Each row comes from the steps of one path. Every step used is in the known rows, and no mark comes twice. Write the path behind each row, first mark first.
Known rows:
tavu > supu: [ 26  -4  20   2  -1  -7 -11  -1  -5  -3   3  14   9  -3  -7  14   1   1
   4   9  17  10  19 -12  -1 -10  -6   3  -5  -6  -3   4   9   3 -16   4
  16  16 -12   5  20   3 -11  10   5 -20]
kozef > bivizog > zadok > moko: [ 10   7 -13  -2  -6 -25 -17   9  16 -24 -25  -6  -7  24  -5 -46  20  -5
   0   6 -18  -8 -16   0   4  -7  11 -41  -1   9 -17 -44  -9  10   8 -13
   3  -8  18  -4  -9 -39   7 -37 -24  -3]
tirev > moko > fugev > bokaso: [ 13 -24  -9 -31  -3  -3  18   6 -16  17  18   9  -8  10   5 -19  24   8
 -19   9  -6  17   1  -9  -2   8  -5   0  -7 -31   5  -6 -26 -27  13  15
   0   8  -9  12 -15  19  -4  -4  30  39]
zadok > moko > faros: [ -3  -8   6  -3 -17 -12  -3  14  13   0 -20 -22   8  10   3 -20  26   9
   2  -8  17   2  -3  15  -4  -3   2 -12  -7 -21   6 -21  -5 -19  14   0
  27  14  -2   6 -28   0  16  -6   6  16]
nodif > ruli > moko > faros > kinu > kozef > bivizog > zadok: [  3  13  -6   7   0 -24 -13 -21  16 -21 -30   5 -27  24  -3 -42  -3  -8
 -12 -18 -36 -37 -28  21 -13  -2  13 -37  12  -6 -37 -59 -11   5  12 -15
  21   9   5 -15 -19 -39  23 -38 -26  -4]
tavu > moko: [ 23  14   6  -3   4   0  12   0  -9   5  -6  -1   9  -3 -19  18   9   4
  -4  -4  13  -1  15  -2  11  -1 -14  -4  -9 -21   4   0  10   3   6  27
   6   4  -6  18  12   3   0   8  -4 -19]
zadok > bivizog: [ -1   9 -10   0 -17 -10   9   4  13 -19  -4  -5  -7   2  -5 -14  -8  -8
  -6  -5  -9 -15  -7  -8  -6 -11   0 -22  14  10 -13 -22  -8   6  15  -9
   1   0   7   0  -7 -14  15 -15   2   5]
kinu > faros > moko > tavu > supu: [ 13   2  16   8   1 -19 -21   5   0  -4  -5   9   3  11  -5 -10   8  -8
   0   0   8   6   5 -13 -21   4 -25   3  -7 -10   0   6  22   3 -29  -9
  34  13  -1   4   3   3 -22  -6   3  -6]
zadok > moko > faros > kinu: [ -3   2  -3  -5 -15 -14   0 -10  24   1 -25 -11   6  11  -3 -25  11   2
   3 -18  -2 -13 -15  17 -15  -2   8 -13   1 -14 -20 -34 -12   6  15 -14
  32  20   3  -6 -40  -5  36  -3  -3  13]
faros > kinu > kozef > bivizog > zadok > moko: [ 10   8 -16  -3  -7 -30 -16  -3  27 -26 -30  -4 -16  30  -6 -57  16  -9
  -1   0 -31 -17 -24   3  -2  -9  16 -47   2   9 -34 -56 -15  19   9 -20
   9  -5  20 -10 -19 -47  18 -41 -29  -4]
faros > kinu > kozef > bivizog > zadok > moko > tirev: [ -1  15 -11  -8 -13 -39   4 -14  22 -20 -15  -7 -19  28 -10 -44  23   2
  -6  -5 -23 -21 -35   9  -5  -5   5 -37  -1  -8 -30 -38 -17   3  28  -4
  14  15  -8  -6 -31 -31  24 -28 -24   8]
supu > tavu > moko: [ 40   9  16  -1   4  -9  -3  -4  -7   4  -7   3  21  -2 -21  19   8  -1
  -2   1  26   9  30 -10   2  -6 -17   2  -8 -22  -2   1  18   2  -1  29
  16  16 -14  20  27   4  -7  18  -1 -23]
bivizog > zadok > moko > tavu: [ -2   0 -12   7  -3 -24 -18  14   4 -10 -16  -8   6  27  -1 -35  15  -9
  -1  -8   0   0 -12  -9 -13   5 -12 -11  -7   4  11  -6   4  -5 -11 -17
  22  -6  13  -3 -15 -10 -20 -28  -1  24]
fugev > moko > tirev: [  7  -8  10  -5  -7  -6  19  -1   7   6  12  -9 -14  15  -5  -3  27   5
 -11  -2   6  -7  -3   0   3  -2  -1  -3 -15 -17   7  -5 -10 -28  23  22
  -1  16 -23   2 -23  13  11   1   5  15]
ruli > nodif: [  7   0  -6  20  12   7 -19   8 -12  -1  -9  -2  20   1  21  25  -3   5
  -2 -11   7  -2   8  -1  12   0  -6   7 -12  10   8  -1  17  -9  15 -20
   1   8  -4   1  23  17  -8  -5 -13 -14]
ruli > moko > faros > kinu > kozef > bivizog: [ -5  13   1   0 -12 -16   6 -18  21 -13 -22   0 -28  18  -6 -37  -7 -12
 -13 -22 -29 -33 -26  21 -19   2   5 -28  16  -7 -42 -52  -9   8  10 -12
  25  13   5 -16 -32 -27  29 -26 -12   0]
bivizog > zadok: [  0   4  -5  -2   5 -13 -10 -11   7 -12 -11   8 -11  10  -5 -19   0  -3
  -4   2 -24 -18 -11  -2  -1  -7  11 -19   5   3 -15 -22 -10   3  -2  -1
   0  -3   2  -7  -5 -26  -1 -15 -12   1]
supu > tavu: [ 24  -8  14   3   1 -14 -20  -6   4  -2  -1   4  17   1  -3   1  -1  -7
   2   7  18  14  21 -12 -14  -6  -4   8   2  -2  -8   1  11   0 -10   3
  15  17 -10   2  20   2 -10  14   4  -7]
supu > tavu > moko > fugev: [ 31   0   6 -20   2 -20  11  -5 -19  10 -10   6  12  13 -16   1  18  12
  -1  -2  21  19  14   1  -8   8 -24   3  -7 -39   3   5   2 -11  13  16
  23  18 -21  21  15   5 -10  17  12   6]
supu > tavu > moko > fugev > bokaso: [ 35 -15  13 -29   0 -12  10   3 -25   4  18  15   3  13 -13 -10  23  13
 -13   5   3  20   9 -22  -6   8  -7   0  -1 -44   5  -5 -18 -24   6  19
   9  15 -13  29   4  18  -3   9  24  20]
nodif > ruli: [ 16   4 -10  20  13   1 -21   4 -11  -4  -6  -3   9  -1  17   8   0   7
   5  -9  12  10   3  12   9   7   1   4  -9   0  18   1  19  -1  11 -22
   1   2   5   6  28  14   7 -11 -19 -17]
faros > kinu > kozef > bivizog > zadok > moko > fugev > bokaso: [ 20 -13  -4 -31  -7 -25   4  -3  -3 -13   3  14 -21  33  -7 -54  24   6
 -14   0 -33   1 -23 -14 -11   6  11 -28   7 -28 -21 -42 -37 -11  12  -9
   9   7   5  10 -25 -13  16 -24   7  30]
fugev > moko > faros > kinu: [  1  -8   9  -6 -12  -2   7 -14  24  10 -16  -7  -4  11  -3 -15   9  -3
  -3 -22  -2 -19  -5  12 -15  -3  12  -3  -1 -19 -16 -33 -15  -7  13  -3
  27  23  -4  -9 -44   8  37   6   8  17]
faros > moko: [  5   2  -7  -1   7  -3 -20   5   5   1 -17 -10  -5   5   4 -21  14  -2
  -3  -1 -14   1 -16   7 -12  12 -17  -4  -4  -9  -3  -7   8  11   4  -2
  -1   0  20   9  -3  -5  -3 -14 -16  -2]
ruli > moko > tirev > gozup: [  0  -3 -18   1 -12   4  24  -2  -7  20   4  -5   3  -8  -7  10  13  12
 -10   7   7  -8 -22  15   9   4 -19  -5 -23 -19 -11   9 -10  -5  22  21
   4  14 -19   3 -17   2  15  -9  -6   4]
fugev > moko > ruli > nodif: [ 14  -7 -15  25  13   9 -15   2 -15   6 -21 -15   9  16  32  33  11 -11
 -11 -23  10  -2  13 -10  11  -5 -14  13 -22   1  22  -6  32 -25  22 -15
   6  11  -6  -1  21  25 -13  -7  -5  -1]
moko > fugev > bokaso: [ 16 -19   5 -28  -2  -7  11   5 -21   2  21  14  -8  14  -2 -19  19  13
 -12   4 -10  16  -6 -17  -7  11   0  -1   3 -33   6  -6 -27 -25   7   5
   1   7  -7  19  -9  16   1   0  25  32]
ruli > moko: [ 22   0   3  23  13   9   4  14 -19  14  -4 -14   5   6   1   2   8   9
 -12  -4  23   9   1  33  -3  15 -20   0 -14 -16  12  -1   2 -14  11  12
   9   2  -1   8   8   8   0 -15  -5  -7]
gozup > tirev: [ -6   8 -23 -17 -15  10   1  -3  -2  19   1  -4  -1 -10  -1  11   6   2
 -14  12  -4  -9 -12  -4   9  -9  14  -2  -3 -10 -18  16  -3  18   3  15
   2   3  -1  -9  -7   3  13  -8  -2  -4]
gozup > tirev > moko > faros: [-19 -10 -18 -16 -23   8  15   1  13  35 -13 -21   3 -12  12   2  21   1
 -18   0  16 -10   2  22   2 -10  -1   2 -13 -24  -6  -3  -4 -15  20  27
  26  22 -17 -12 -39  14  13  -3  21  26]
kozef > kinu: [-13  14   0  -4  -7 -20   0  -6   7 -12 -10   2 -15   4  -7 -14  -6  -9
  -3  -5 -12 -17  -8  -3  -8   1   9 -20  12   5 -20 -26   1   8  -2  -8
   4   3   2  -8  -9 -12   9 -14  -8   1]

Which path is each row?
[  9   6  16   7  -1 -26 -21   3   3  -9  -8  10  -2  12  -7 -15   6 -10
  -1  -2   4   0   2 -15 -23   4 -22  -4  -3  -8  -7  -2  23   5 -30 -12
  35  13  -1   1   0  -1 -19 -11   0  -5] => kozef > kinu > faros > moko > tavu > supu
[  7  14   3  -8  -7 -32 -10 -29  24 -24 -29  11 -23  21 -17 -38  -3 -14
 -11 -12 -37 -39 -17   2 -15 -12  13 -37  17  -8 -48 -58 -11  11   3  -1
  25  15  -2 -13 -21 -45  17 -21 -17  -4] => supu > tavu > moko > faros > kinu > kozef > bivizog > zadok
[ 10 -10 -12   6   2   4   6  -9  -3  11 -18 -18 -16  22  15  10  21 -23
 -13 -18   5   1   7 -12  -1  -7 -13   9 -16 -13  21  -8  22 -22  10   8
   6   4  -3  -2  -4  13  -8  -3  10  19] => fugev > moko > ruli
[-23  12  -5   8   0 -23 -14   6  10  -6 -15  -6 -14  22   0 -38   8 -16
  -7 -15 -16 -11 -23  -3 -32  20 -24  -6   2  -4  -3  -6  18   2 -18 -22
  27  -4  16  -5 -28  -4 -12 -28  -7  21] => kozef > kinu > faros > moko > tavu
[  7   5   0  12  -2  -4   0 -11   7  10 -23 -11   8   7   2 -10   4   7
  -3 -27  10 -12 -12  36 -17   9  -2  -2  -2 -24  -9 -27  -4  -3  21 -11
  36  26  -3  -3 -25  10  36  -6  -6   4] => nodif > ruli > moko > faros > kinu
[  9   8  10  -7 -10 -13   3 -21  17   6 -21  -3  13   3 -14  -4   4   0
   0 -21   8 -15   1  11 -17  -3  -1  -3   4 -27 -22 -26  -2   5  11   5
  40  32 -11   1 -26   3  30  15   2   2] => supu > tavu > moko > faros > kinu
[ -9  -1   1  -6 -10 -14   3 -27  30  -4 -16  -1 -23  16   0 -28  -4  -5
  -3 -23 -27 -26 -22  13 -17  -4  12 -13   9 -11 -40 -35 -15  10   5 -16
  27  15   1 -14 -35 -18  32  -9  -5   5] => moko > faros > kinu > kozef
[-19  21  -3  -5  -4 -29   7  -9  15  -9  -6 -10 -25  15  -6 -31  23   3
  -8  -3 -20 -17 -34  12 -16  12 -12 -21   0 -17 -21 -16   2  -1  18   1
  11  13  -9   2 -31 -11  18 -19 -22   7] => kozef > kinu > faros > moko > tirev
[  3 -16   7   7  -2   0  -2  14   2   9   3  -5  -3  22   1 -12  13 -14
 -10 -13  10  -1   8 -15 -13   6 -12  12 -12  -4  24   5   5 -25 -14  -1
  15  -1   2  -4 -19  20 -19  -8  20  29] => fugev > moko > tavu
[-20   7 -22 -10 -17 -12  16 -10  13   6  -5  -1 -15  -4  -8 -13  14   3
  -6   8 -22 -22 -36   3   0   4 -11 -19 -13 -13 -33  -8  -6  11  14   6
   4  10  -9  -3 -32 -13  24 -18 -17   5] => kozef > kinu > faros > moko > tirev > gozup
[-10  -6 -44 -17 -13  17  15   0   9  43  -5 -13  -2 -18  14   7  15  -9
 -23  17   5  -3   5  12  16 -13  -1   1 -21  -3 -15  11  -1  10  15  30
   0   4  -6 -20 -17   7  -1 -13   9  12] => gozup > tirev > moko
[-11  -3 -20 -10 -18  -1  22  -9   2  13   5   3   1 -12  -7   9   9   8
  -4   9  -5 -12 -22  -1  11  -4  -9  -5 -17 -12 -16   9 -11   1  17  15
  -1  13 -19  -1 -21  -2  16  -2  -3   8] => moko > tirev > gozup
[ -2   4   1  -8  -8 -22  -5 -24  29 -21 -24   8 -36  26  -9 -46   1 -15
 -13 -13 -46 -44 -24   3 -12 -11  22 -38  14  -2 -42 -64 -21   2   5  -7
  15   7   4 -20 -35 -42  23 -29 -14   7] => fugev > moko > faros > kinu > kozef > bivizog > zadok
[ -2  12  -3   0  -4 -24  -5 -22  20 -20 -28   6 -30  24  -9 -44  -3 -10
 -14 -15 -40 -41 -29  18 -15  -4  12 -38  15  -5 -43 -59 -18   5   8  -7
  21   8   4 -17 -29 -44  21 -34 -19   2] => ruli > moko > faros > kinu > kozef > bivizog > zadok
[ 13  -6  -3  -1  -9  -6  -7   4  -4  19   0   6  13  -4   1  11   8 -10
 -10   8  23   8  18 -13  -5 -10 -20  11 -17  -8   1  20  17   1 -20  12
  30  18 -14  -7   3  15 -28  -2  19   3] => gozup > tirev > moko > tavu > supu
[ -5  -4 -25  -9 -20  -6  17   0   6  10  -1  -4   4  -4  -6  -3  20   9
  -1  12  -2  -6 -23   0  14  -5  -8 -14 -22 -10 -15   2 -12   4  20  11
   0  10 -12   2 -21  -8  18 -11  -9   6] => zadok > moko > tirev > gozup
[ 15  12 -19  23  15   2 -11  -3 -24   3 -27 -12  20   7  22  43   6  -7
  -8 -26  14  -2  12  -6  14  -3 -26  11 -19  -6  18   1  41 -12  24  -8
  13  14 -10   8  31  21 -15  -3 -13 -13] => tavu > moko > ruli > nodif
[-29  21   4   1  -3 -23  10  -8  23 -18  -4   4 -35  14  -5 -31  -2  -9
  -2   0 -25 -24 -16   3 -10   4  13 -30  12   6 -36 -33   4   8 -13 -22
  13 -10  -2 -15 -28 -23  26 -23 -17  -6] => kozef > kinu > faros
[ 29  -3  20  18   3 -10 -12  11 -18   5   0   6  17   8  -5   8   5  -1
  -5  -2  33  14  16  -2 -15   4 -29  11 -13 -14  14  15  18 -11 -22   3
  35  18 -10   6  15  15 -27  -3  12  -6] => ruli > moko > tavu > supu
[ -5  14  -8  -7  -4 -26  -8 -27  24 -26 -23  14 -33  22 -10 -44  -9 -16
 -10  -9 -52 -41 -29   1 -12  -8  19 -39  19   8 -48 -55 -17  17   1 -14
   9   1   8 -20 -22 -50  16 -31 -23  -1] => faros > kinu > kozef > bivizog > zadok
[ 34  -2  17  25   8 -10 -20  12 -21   4  -2   6  19   8   0  11   5   1
  -2  -5  37  17  17   2 -12   6 -29  12 -16 -14  21  15  24 -11 -18  -4
  35  18  -9   8  25  20 -25  -7   5 -12] => nodif > ruli > moko > tavu > supu
[ 15  -9   5   5  -4  -9  -7   5  -3  13   0   8  14   0   2   7   6 -11
  -5   4  25  11  22 -11  -8  -7 -25  12 -15  -4   7  15  18  -5 -21   7
  30  17 -13  -5   5  14 -32   1  19   4] => tirev > moko > tavu > supu
[ 34   3  -4  37  21  10 -10  17 -26  11  -9 -16  11   6  13   7   8  14
  -8 -11  32  16   3  42   3  19 -19   3 -20 -16  24   0  15 -15  18  -3
  10   4   2  12  27  18   4 -23 -19 -20] => nodif > ruli > moko
[  1   0 -35  22  12   7 -10  -2 -14  16 -27 -16  15   4  38  34   7 -13
 -14 -19  11   0  11   2  13  -5 -24  14 -23   6  14   0  37 -15  28 -12
  10  13  -9  -8  19  22 -21 -10  -6   3] => tirev > moko > ruli > nodif
[ -1   8 -27   6   6  -8 -12 -12  -6   4 -34 -21 -11  15  17  -2  17 -20
  -8 -19  -9   2 -16  -1 -15   6 -31   5  -7 -15  10  -3  33   2  11  -2
  12   6  11   5   2   0 -13 -12  -8  14] => faros > moko > ruli
[ 27  -5  -8   6  14  -7   5   9 -31  14 -11  -6   5  18   8  -6  18  23
  -6  -9  25  24  -5  37  -8  25 -26   3 -15 -34  21   4   0 -24  27  -7
  18  10 -10  15  16  15  -2 -12   0   8] => nodif > ruli > moko > fugev
[ -8   2  -8   7   2 -12 -19  11  -2   2 -13  -8   3  15   3 -23   9 -11
  -5 -15  -4   1 -15  -4 -26  18 -30   8  -4  -6  14  10  17  -2 -12 -11
  20   1  16   3 -14   7 -25 -16   1  24] => faros > moko > tavu
[ -5  14 -24  24  14  -9 -24  -4  -8  -6 -35 -15  -1  17  31  12   7 -14
  -9 -24  -9 -11 -10  -1  -3   5 -22  -2 -11   2   0 -17  42  -5  18 -30
  14   9   3  -2  14   7  -7 -23 -25  -7] => kozef > kinu > faros > moko > ruli > nodif
[  8  19   5  -7  -4 -16  24  -8  -7   2   3  -5   1   2 -18  12  20  11
  -7  -6  11  -7  -5   5   6   0 -17  -5  -9 -29   1   5   2 -11  26  32
   9  21 -28  15  -6   7   7   8  -5  -2] => tavu > moko > tirev
[  5  -1 -22   8  -7   4  17  -1 -10  18   2  -5   6  -9  -1  13  13  15
  -8   4  10  -5 -21  19  12   6 -18  -3 -26 -19  -5  10  -4  -6  25  14
   4  15 -18   5  -7   7  18 -14 -12  -2] => nodif > ruli > moko > tirev > gozup
[-14  11 -22 -16 -14 -20  -1 -27  29  -8 -28   5 -32  14  -5 -41   0 -16
 -20  -6 -47 -46 -29  10  -8 -14  20 -38  12  -2 -54 -53 -18  15   9   0
  18  10   2 -28 -38 -44  22 -34 -15   8] => gozup > tirev > moko > faros > kinu > kozef > bivizog > zadok
[  8   9 -28  24   9 -11 -25   1 -11 -12 -38 -14  10  21  28  10  11 -12
  -8 -21  -3  -7  -5  -6   9  -6 -13 -10 -14   9   6 -24  32  -8  25 -28
  12   8   3  -4  19  -2 -12 -26 -23  -5] => kozef > bivizog > zadok > moko > ruli > nodif
[-18   8  -6   9   3 -16 -14   9   8  -2 -12  -7  -9  20   3 -34  10 -13
  -6 -13 -12  -5 -21  -2 -29  19 -27   1  -2  -5   4   2  18  -1 -18 -20
  25  -5  15  -2 -25   1 -15 -23  -4  20] => kinu > faros > moko > tavu
[ -9  -1 -41   3  -1   1  13 -14  -2  24 -26 -21  -7   4  25  12  15 -26
 -16 -12   7   3   4   4   1  -8 -27  10 -18  -6  10   2  28  -8  17  13
  11   7  -7 -12  -5   7 -18  -8   9  25] => tirev > moko > ruli
[-16  17  -4   0   4 -19 -12  -1  22 -11 -20  -7 -29  15   0 -43  12  -9
  -4  -2 -32 -15 -27   9 -19  15  -7 -25   4  -5 -28 -31  10  17  -5 -17
   9  -7  20  -2 -22 -21  15 -30 -28  -6] => kozef > kinu > faros > moko
[ -3  -1  -4  -6 -11 -22  -4 -25  35 -11 -25  -4 -25  24  -1 -43   4  -5
  -3 -20 -33 -28 -26  13 -14  -8  17 -26   6  -9 -44 -47 -20  12   7 -21
  27  12   7 -15 -37 -31  33 -21 -14   4] => bivizog > zadok > moko > faros > kinu > kozef
[-16   2 -22  -9 -14  -5  16  -8  11  10  -2  -1 -10  -5  -6  -8  16   6
  -5   9 -18 -16 -33   4   3   3 -14 -12 -17 -15 -25   0  -6   7  15   9
   2   9 -10   0 -29  -9  21 -13 -15   5] => kinu > faros > moko > tirev > gozup
[ 20  -2  15   7   1 -16 -24   7  -6  -2  -6   8  12   7  -4  -2   8  -7
   0  -1  14  10   8 -15 -19   3 -28   8  -8 -11   7  11  21   2 -25  -3
  30  16   0   7  11   9 -28  -2   6  -4] => faros > moko > tavu > supu
[ -8   5  -8 -19   2 -27   4  -4   1  -1 -19   0 -23  25  -1 -41  21   7
  -4  -3 -19   2 -26  14 -23  22 -17 -16   1 -27 -16 -17  -3  -2  11 -17
  17   2   1   6 -19 -14   6 -16  -7  18] => kozef > kinu > faros > moko > fugev
[ -4 -10 -36 -32 -10  -2  23  -3  -7  37  -9  -4  -4   2   9  -7  23   7
 -16  10   7  11  -3  16   2   3 -13   3 -17 -25  -7  11 -11  -6  24  16
  11   9 -16  -7 -15   6  -5  -5  19  30] => gozup > tirev > moko > fugev
[ 13  -8 -12 -18  -4 -22   5  10  -8   1 -14  -5   2  24   0 -29  28  15
   3   3   8  22  -8   8  -4  10 -11 -12 -10 -21   6  -6 -12 -10  19 -12
  12   2  -2  11  -4  -7  -2  -9   4  20] => zadok > moko > fugev
